Known rows, with every step that occurs:
sakemed nitolu donom rozufu lovum siga: [  9  -2   2  13  21 -43  20  16  45 -44 -30   3 -47  -2 -20   6  -2   3
 -37 -26  41  32  21 -28]
lovum sakemed nitolu: [ 16 -14  -6   3 -13 -12  11   1  36 -21 -16 -13 -28 -25   7   2   0  -8
 -22 -16  26  21  21 -12]
sakemed nitolu donom rozufu lovum: [  7   1  -1  36  28 -43  12   8  44 -53 -26   1 -44  -6 -34   8  -6   1
 -18 -30  33  35  21 -27]
dapuz sakemed: [ 14   9 -17  11  -4 -28   9 -21  24 -12 -15 -23 -19  -9  -7  -9  12  -4
 -24 -22  25  16  11 -10]
donom lovum siga dapuz sakemed nitolu: [ 25  -3 -21 -19  -8 -47  10  19  26 -10 -21  -9  -3 -30  13   6  15   0
 -45 -34  39  22  21 -10]
lovum sakemed nitolu donom rozufu: [ 18  -5 -15  43   5 -29  22   7  46 -40 -27   0 -30  -6   0  14  -5  -4
 -17 -22  28  25  21 -22]
nitolu lovum: [ 13   7  -2  15  -3 -17  13  -6  44 -23 -15 -21 -45  19 -30 -23   7  -3
 -27  -9  22  14  13 -14]
lovum siga dapuz sakemed: [ 27   1 -18 -10  -6 -32  13   7  24  -8 -12 -17 -34  -1  15  -1  24   1
 -46 -17  33   5  20 -19]
sakemed nitolu lovum: [ 12  -3  -3   3  -2 -32   9   9  42 -29 -18 -20 -44  -7 -33 -25   1  -6
 -28 -19  22  21  19 -26]
dapuz sakemed lovum: [ 12  11 -25  35  -5  -5   1 -29  31 -12 -27 -23 -18 -31 -12   0  14  -6
 -20 -24  27  -2   7 -15]
donom rozufu lovum: [  9  13   7  26  25 -25   1 -20  43 -33 -16  -7 -33   2 -24  14   0   2
 -21 -20  40  30  11 -20]
lovum siga nitolu donom rozufu sakemed: [ 20  10 -21  23  21 -34  25  35  31 -25 -36 -24 -35  23   4   7  11   6
 -42 -20  41  10  17 -44]
rozufu donom lovum sakemed: [ 19  -6 -11  17 -11  -2  35  -2  41  -7 -32  -8  10 -11  17  24  18   2
 -24 -23  27  33  12  20]
siga nitolu donom rozufu lovum sakemed: [ 15   8 -10  46  24 -20  12   4  40 -35 -23 -14 -62  20 -20  25  -6   5
 -19 -10  31  24  26 -22]
siga rozufu lovum sakemed nitolu donom: [ 16  -3  -5  17   9  -6  17   3  41 -34 -29  -6 -84  -2  -9   8  -1  -2
 -16 -28  16  36  33 -11]
siga nitolu: [ 15   3 -10   4   6 -23  -2   6  33 -19 -10 -32 -30  -3 -23  -3  10  -3
 -26  -9  35   6  22 -27]
nitolu donom: [ 13   0 -11  27   4 -21  25   6  44 -32 -21 -12 -24   7 -17 -11  11  -2
 -20 -13  25   9  18  -4]
dapuz sakemed nitolu lovum: [ 15   3 -16   6  -7 -44  10  -2  26 -21 -20 -23 -47  -9 -31 -28   2  -6
 -29 -28  15  26  16 -28]
rozufu donom lovum: [ 14   0  -9  14   1 -18  28   3  41 -12 -32 -10  14 -13  -6  11  22   2
 -25 -29  32  31  10  10]
bigas dapuz: [  9   0  -3   0  -6 -20  11  -8  38 -34  -9 -27 -46   7 -19 -14   0 -10
 -21 -14  27   5  10  -2]
donom rozufu sakemed lovum: [ 13  14 -16  58  19   1   2 -13  40 -22 -40 -19 -10 -21   5  18  11   0
 -18 -30  39   2  -1 -38]
donom rozufu sakemed nitolu: [ 15   1 -10  21  19 -35   6  10  31 -31 -29 -16 -16 -23   4   6   4  -2
 -23 -37  37  28   8 -45]
rozufu donom: [ 15  -6  -7  10   3 -19  27   3  35 -19 -25 -17 -19  -8  -8   3  24   1
 -27 -22  27  22  14 -11]
lovum sakemed nitolu donom: [ 16 -16 -13  22  -8 -18  27  15  41 -33 -23  -8 -35 -13   2  -3   2  -6
 -19 -16  21  20  25  -7]
bigas dapuz sakemed lovum rozufu donom: [ 10   8 -20  33  -1 -12  34 -20  26 -23 -57 -18 -38   0 -17  10  13  -2
 -25 -36  30  11   8  -1]
lovum rozufu: [ 13   9   5  13   6 -15  21 -12  41 -22 -35  -5 -11  15  -9   0   7  -1
 -26 -15  41  20  17  -2]
bigas dapuz sakemed lovum rozufu: [  7  16 -17  28  -4  -9  15 -34  30 -26 -46 -19 -37   4 -19   3  -1  -8
 -21 -28  33   0   8  -1]
sakemed nitolu: [ 11  -9  -3  -2  -1 -29   5   5  37 -30 -16 -15 -22 -28 -15 -10   6  -8
 -23 -22  33  19  19 -22]
sakemed nitolu lovum rozufu: [ 13   5   5   9   3 -32  21   5  42 -30 -41  -7 -38  14 -32 -20  -2  -2
 -31 -21  30  29  22 -21]

Rows:
[ 14   0   1   5   8 -25  23  16  27 -26 -47 -11 -11  -8   6  -1   6  -1
 -28 -34  39  29  16 -23]  lovum rozufu sakemed nitolu
[ 16  -1 -15  38 -10  -5  33   3  50 -20 -28  -4   4   7   6  11   5  -2
 -17 -15  25  21  15  26]  nitolu donom lovum sakemed
[ 15   2   2  14   7 -19  39  -2  36 -19 -47  -4  -9  11  -6  10  21   4
 -30 -23  38  32  17  -3]  lovum rozufu donom
[ 20  13 -31   6  -1   5  22 -16  29   2 -47 -20 -51 -17   6  14  34   2
 -38 -38  26  14  15 -23]  dapuz sakemed lovum siga rozufu donom
[ 18   7 -18   8   3  14  22  -4  45  -5 -45 -15 -52 -17   5  15  34   1
 -37 -28  32  10  18 -24]  sakemed lovum siga rozufu donom
[ 12  -4   7  12   0   2  14 -15  38 -18 -13 -14 -47   0  -2  10   1  -1
 -22  -8  27  26  16   3]  rozufu lovum sakemed
[ 11   3  -6  26   6 -38  33  16  48 -36 -52   9  15  -1 -19   2   0  -1
 -22 -33  40  35  22  12]  sakemed nitolu donom lovum rozufu
[ 13  14 -12  31  12 -28  27  17  44 -27 -47  -6   5  26 -25   9   3   3
 -24 -19  44  19  26   9]  siga nitolu donom lovum rozufu
[ 22  10  -9 -12   1  -9  35   8  41  -6 -34 -17 -74  29 -11  -9  28   4
 -46 -23  20  29  21 -23]  nitolu lovum siga rozufu donom
[ 14  11 -12  50  18 -34  20  -3  49 -39 -25  -4 -20  14 -18   5   5  -1
 -18 -19  33  15  14 -19]  nitolu donom rozufu
[ 10  -5 -17 -13 -10 -44   6  -7  20 -35 -14 -29 -49 -18 -18 -18  -5 -13
 -23 -32  21  17  14 -13]  bigas dapuz sakemed nitolu
[ 14  -4 -23  18  -1 -45  20   9  25 -33 -25 -15 -29 -18 -18 -15   4  -5
 -21 -32  19  23  21 -17]  dapuz sakemed nitolu donom
[ 11   7 -17  -3  -9 -32  11 -20  23 -27 -11 -30 -45   6 -14 -14   1 -10
 -23 -23  22   9   8  -2]  bigas dapuz sakemed
[ 14  -9 -14   0   0 -28  39  45  37 -23 -44  -9   3 -14  17  -5  12   0
 -39 -37  34  26  14  -5]  rozufu sakemed nitolu donom lovum siga
[ 13  -2 -16   0  -5 -39   6  -7  21 -22 -17 -20 -22 -31 -11 -12   4  -7
 -24 -32  25  25  16 -23]  dapuz sakemed nitolu
[ 12   5 -14  30   2 -20  26   6  50 -28 -28  -6  11   1 -14  -3  11  -2
 -18 -21  30  16  15  17]  nitolu donom lovum
[ 16  13 -20  46  23 -40   8  13  41 -37 -22 -19 -32  17 -31   9   3   2
 -22 -15  36  10  22 -34]  siga nitolu donom rozufu
[ 18  15 -15   0   2  -8  29   6  53 -14 -35  -2 -22  18   2   1  17  -1
 -33 -26  32  21  22  12]  nitolu donom lovum siga rozufu
[ 14  13  -9  40  12 -15  44  18  41 -24 -60  -1  21  22   8   7   9   5
 -23 -34  36  28  11  17]  nitolu donom lovum rozufu sakemed
[ 11  17 -17  40   1  -4  13 -33  32 -13 -50 -11  -8  -8 -12   7   9  -3
 -23 -26  37   7  10  -8]  dapuz sakemed lovum rozufu
[  9  -1  12 -15   4 -12  16  -3  39 -18 -15 -12 -45   4  -8  -3   9   1
 -41 -11  38  23  16  -6]  rozufu lovum siga
[ 17   9   2   5   6  14   6 -25  40 -15 -19 -14 -75   9   1  16   4  -1
 -18 -17  21  31  24  -3]  siga rozufu lovum sakemed
[ 15   9  -9   9   3 -25   3  11  36 -18 -13 -36 -54  19 -39 -19   3  -2
 -31  -6  25   8  23 -33]  siga nitolu lovum
[ 19   3 -12  15  -7  -9   9   6  37 -12 -15 -33 -61  22 -19  -8  -1  -2
 -29   1  19  10  24 -22]  siga nitolu lovum sakemed
[ 13  -6   0 -19  -9 -30  19  18  42 -21 -20 -16 -48  -1 -18 -28   5  -5
 -47 -14  29  19  20 -29]  sakemed nitolu lovum siga
[ 16  -3 -15   2   2 -28  24  31  37 -22 -20 -23 -40  16 -17  -9  13   0
 -42  -5  37   2  27 -22]  lovum siga nitolu donom
[ 10   3 -17  -3 -12 -45  10  -3  22 -35 -16 -32 -76   5 -37 -33 -10 -11
 -27 -29  11  19  13 -18]  bigas dapuz sakemed nitolu lovum
[ 16  12 -13   8   0  21   5 -16  49  -8 -33 -15 -52 -11   2   6  20  -5
 -34 -20  36  -2  18 -21]  sakemed lovum siga rozufu
[ 14   8 -30   9  -5 -10   0  -6  24  -3 -28 -36 -36 -22 -10   1  15  -3
 -42 -16  38  -7  16 -32]  dapuz sakemed lovum siga nitolu
[ 13   2 -11  10  -5 -19  36  16  51 -20 -30  -2   5   9   0  -4  14   0
 -37 -17  37  16  15  15]  nitolu donom lovum siga
[ 11  -4 -14  20   1 -35  22  21  47 -35 -30  -4   5 -24 -18  -6   4  -5
 -19 -31  30  25  19   3]  sakemed nitolu donom lovum
[ 15   4   0  -8  -8 -17  24   3  46 -14 -18 -19 -46  27 -14 -25  11  -2
 -46  -5  29  13  13 -15]  nitolu lovum siga
[ 24  13  -9   6  21 -42   4  -6  25 -20 -16  -8 -53   6   2  20  11   8
 -44 -24  41  23  17 -30]  donom rozufu lovum siga dapuz sakemed
[ 13  15   0  18   8 -10  30   1  36 -13 -53  -7  28  10  15  10  10   3
 -25 -33  43  30   7  11]  donom lovum rozufu sakemed
[ 13   7   5  31  14  -8   7 -26  43 -26 -17  -5 -43   9  -3  27  -5   2
 -20 -14  33  32  12  -9]  donom rozufu lovum sakemed
[ 21  17  -7 -13   4  -1  23  12  36  -5 -33 -25 -73  32   7 -18  19   2
 -44 -25  21  19  14 -30]  nitolu lovum siga rozufu sakemed
